Each row comes from the steps of one walk. Every step used is in the known rows, and no mark comes twice. Write the walk behind each row, first mark first.
(in the rows, 128 means zero)
Known rows:
tenere, gugen, neti: [125 118 126  97 150 144 133 150  97  90 146 112 136 148 149 126 160 144
  98 132 119]
neti, tenere: [ 70  98 150 129 143 129  83 199 167 115 151 121 129 157 153  82 145 156
 157 135 153]
zurem, gugen, nusuf: [139 102 183 229 153 124  82 181 177 114 173  84 140 113 150 125 159 148
 153 121 128]
neti, sefi, tenere, zurem: [167 161 169  99 119 136  37 104 112 152 138 127 123 146 141 108 158 178
 152 152 158]
zurem, neti, sefi, tenere, gugen, nusuf: [156 150 126 136 127 163  84 150 111 121 160 102 137 159 164 139 170 144
 107 140 153]
neti, sefi, tenere: [147 149 168 118 109 147  33 151 116 110 144 133 118 148 136  81 146 178
 150 152 158]
neti, tenere, zurem: [ 94 112 149 110 154 115  89 148 162 162 144 116 135 154 158 112 155 155
 159 137 153]
zurem, gugen, nusuf, neti, sefi: [121 111 205 227 132 126  86 222 138 116 169 123 146 106 126 130 145 153
 146 129 106]
nusuf, gugen, tenere, zurem, neti: [141 111  88 123 165  99 117  49 137 148 132 147 141 138 151 154 176 128
  98 125 131]
gugen, tenere, zurem: [152 118 140 131 156 106  83  24 150 166 146 130 134 157 152 112 163 154
 131 133 147]
sefi, tenere, zurem: [183 149 158 108 144 123  85 101 141 158 136 119 113 151 147 114 166 163
 155 144 168]
neti, sefi: [109 129 164 122 115 138  41 157 113 115 151 128 135 125 141  78 137 173
 155 144 123]
nusuf, neti, tenere, zurem: [ 83 107 167 123 150 109 140 200 138 162 139 159 134 144 133 119 143 145
 153 139 130]
neti, sefi, tenere, zurem, gugen, nusuf: [184 153 190 173 129 134  31 124 137 150 155 101 133 135 142 140 169 171
 145 142 156]
gugen, tenere, zurem, neti, sefi: [137 130 135  88 141 114  85  22 104 188 141 106 148 149 168 139 161 142
 129 140 147]
zurem, neti, tenere, gugen: [ 75 108 115  75 156 148 131 172 144 124 145  74 144 167 181 146 158 122
 127 131 158]
tenere, zurem, neti: [135 129 137  74 156 111 138 100 112 195 139  84 139 121 177 147 161 132
 162 135 133]
nusuf, gugen, sefi, tenere, zurem: [171 138 114 129 150 114  47 141 200 115 127 184 123 127 119 126 171 158
  95 129 132]
tenere, zurem, gugen, nusuf: [162 118 180 194 165 111  89 121 169 166 161  82 145 112 155 154 171 147
 155 124 127]
tenere, gugen, nusuf: [149 119 120 202 151 152  91 154 171  92 175 129 136 154 147 114 170 151
  99 122 122]
nusuf, neti, tenere, gugen: [ 72 103 148 127 147 141 135 226 150  99 145 153 135 166 130 121 146 138
 122 134 132]
sefi, neti, tenere, zurem, gugen: [ 93 112 185 113 156 133 127 153  90 153 139  46 137 140 159 150 150 145
 165 142 153]
zurem, neti: [108 114 134  93 145 127 135 157 114 145 147  88 135 123 174 116 147 131
 160 134 133]
nusuf, neti: [105 110 169 145 137 119 140 210 121 121 147 165 127 122 125  91 134 150
 153 137 108]
nusuf, gugen: [119 106 111 156 147 119  91 172 152  82 140 166 128 116 128 101 155 152
 122 126 112]
neti, sefi, tenere, zurem, gugen: [169 156 197 104 127 133  31 104 121 148 136  83 131 133 145 141 161 168
 164 147 165]

Which walk is each row?
[ 79 103 113 143 146 133  82 224 153  79 138 162 131 128 121 104 147 150
  94 131 115] | nusuf, gugen, sefi, neti, tenere
[149 153 184 113 119 127  93 162  93 152 134 168 124 137 118 116 147 164
 147 152 133] | nusuf, neti, sefi, tenere, zurem
[137 142 164  98 111 138  86 172  56 109 141 135 123 141 136  90 147 171
 125 154 141] | gugen, neti, sefi, tenere
[115 102 187 123 151 116 124 177 103 111 143  65 138 107 154 135 150 141
 151 132 126] | zurem, gugen, neti
[155 137 154 123 134 133  37 172 200 110 143 145 116 141 133  81 151 165
 127 139 150] | gugen, sefi, tenere
[ 92 117 154 107 149 135 133 154  79 156 141  89 130 152 154 117 146 155
 154 146 146] | sefi, neti, tenere, zurem
[ 74  89 108 132 151 114 128 222 115  81 137 169 134 135 131 109 155 145
  97 131 119] | nusuf, gugen, neti, tenere
[131 127 142 204 131 153  96 196 131  94 171 169 145 146 122 121 158 154
  92 130  99] | tenere, gugen, nusuf, neti, sefi
[104 115 118 126 127 120  92 189  73  79 137 174 137 109 121 108 150 158
  96 137  94] | nusuf, gugen, neti, sefi
[169 150 142  76 149 120  76 123 174 174 133 115 126 136 157 135 164 145
 129 140 155] | gugen, sefi, tenere, zurem, neti
[109 109 177 182 158 134 127 170 104 154 160  65 141 142 156 148 160 147
 148 136 145] | sefi, neti, tenere, zurem, gugen, nusuf
[138 130 203 108 126 133  78 169  80 105 138  74 133 124 144 135 152 157
 144 145 149] | zurem, gugen, neti, sefi, tenere
[126 130 131 108 144 162  85 153 135  88 147 105 135 144 140 121 151 149
  94 132 116] | tenere, gugen, sefi, neti
[ 71 105 156 126 138 147 127 201  82 114 149  96 124 154 150  88 138 156
 153 146 147] | sefi, neti, tenere
[191 138 196 193 154 117 115 155 152 158 149 121 125 136 133 157 171 146
 147 135 153] | sefi, tenere, zurem, gugen, nusuf, neti
[ 74 110 153 118 138 142  81 216 142 111 148 118 130 141 139  85 135 159
 127 141 132] | gugen, sefi, neti, tenere
[148 111 102 153 158 100  83  50 159 126 135 173 135 143 131 128 171 149
  97 124 128] | nusuf, gugen, tenere, zurem
[142 153 134  67 123 162  83 132  96 120 139  85 133 158 167 141 161 143
 124 145 162] | zurem, neti, sefi, tenere, gugen
[ 61  96 166 142 141 121 134 245 143 118 145 165 131 147 129  92 133 147
 152 139 129] | nusuf, neti, tenere
[145 125 186 111 162 106  55 117 196 164 140  79 146 102 152 156 158 146
 152 125 127] | tenere, zurem, gugen, sefi
[127 142 147  64 138 119  98 100  89 193 140  89 148 117 170 145 154 145
 158 143 129] | tenere, zurem, neti, sefi
[154 142 122 105 132 118  91 141  72 114 124 173 130 126 120 134 168 162
  93 144 123] | nusuf, gugen, neti, sefi, tenere, zurem
[ 68  95 147 109 144 121 131 214 103 114 147 126 132 149 151  91 145 151
 130 139 137] | gugen, neti, tenere
[176 149 154 104 143 122  43 126 195 151 136 141 118 139 139 109 162 164
 129 139 152] | gugen, sefi, tenere, zurem
[ 65 100 133  90 148 128 130 194 137 144 147  88 138 149 179 116 148 129
 157 137 156] | zurem, neti, tenere
[128  99 197 236 151 119 123 222 159 116 168 120 140 108 131 134 151 140
 149 124 110] | zurem, gugen, nusuf, neti
[176 150 143  77 148 123 122  99 117 181 132  94 120 148 169 142 169 140
 156 144 173] | sefi, tenere, zurem, neti
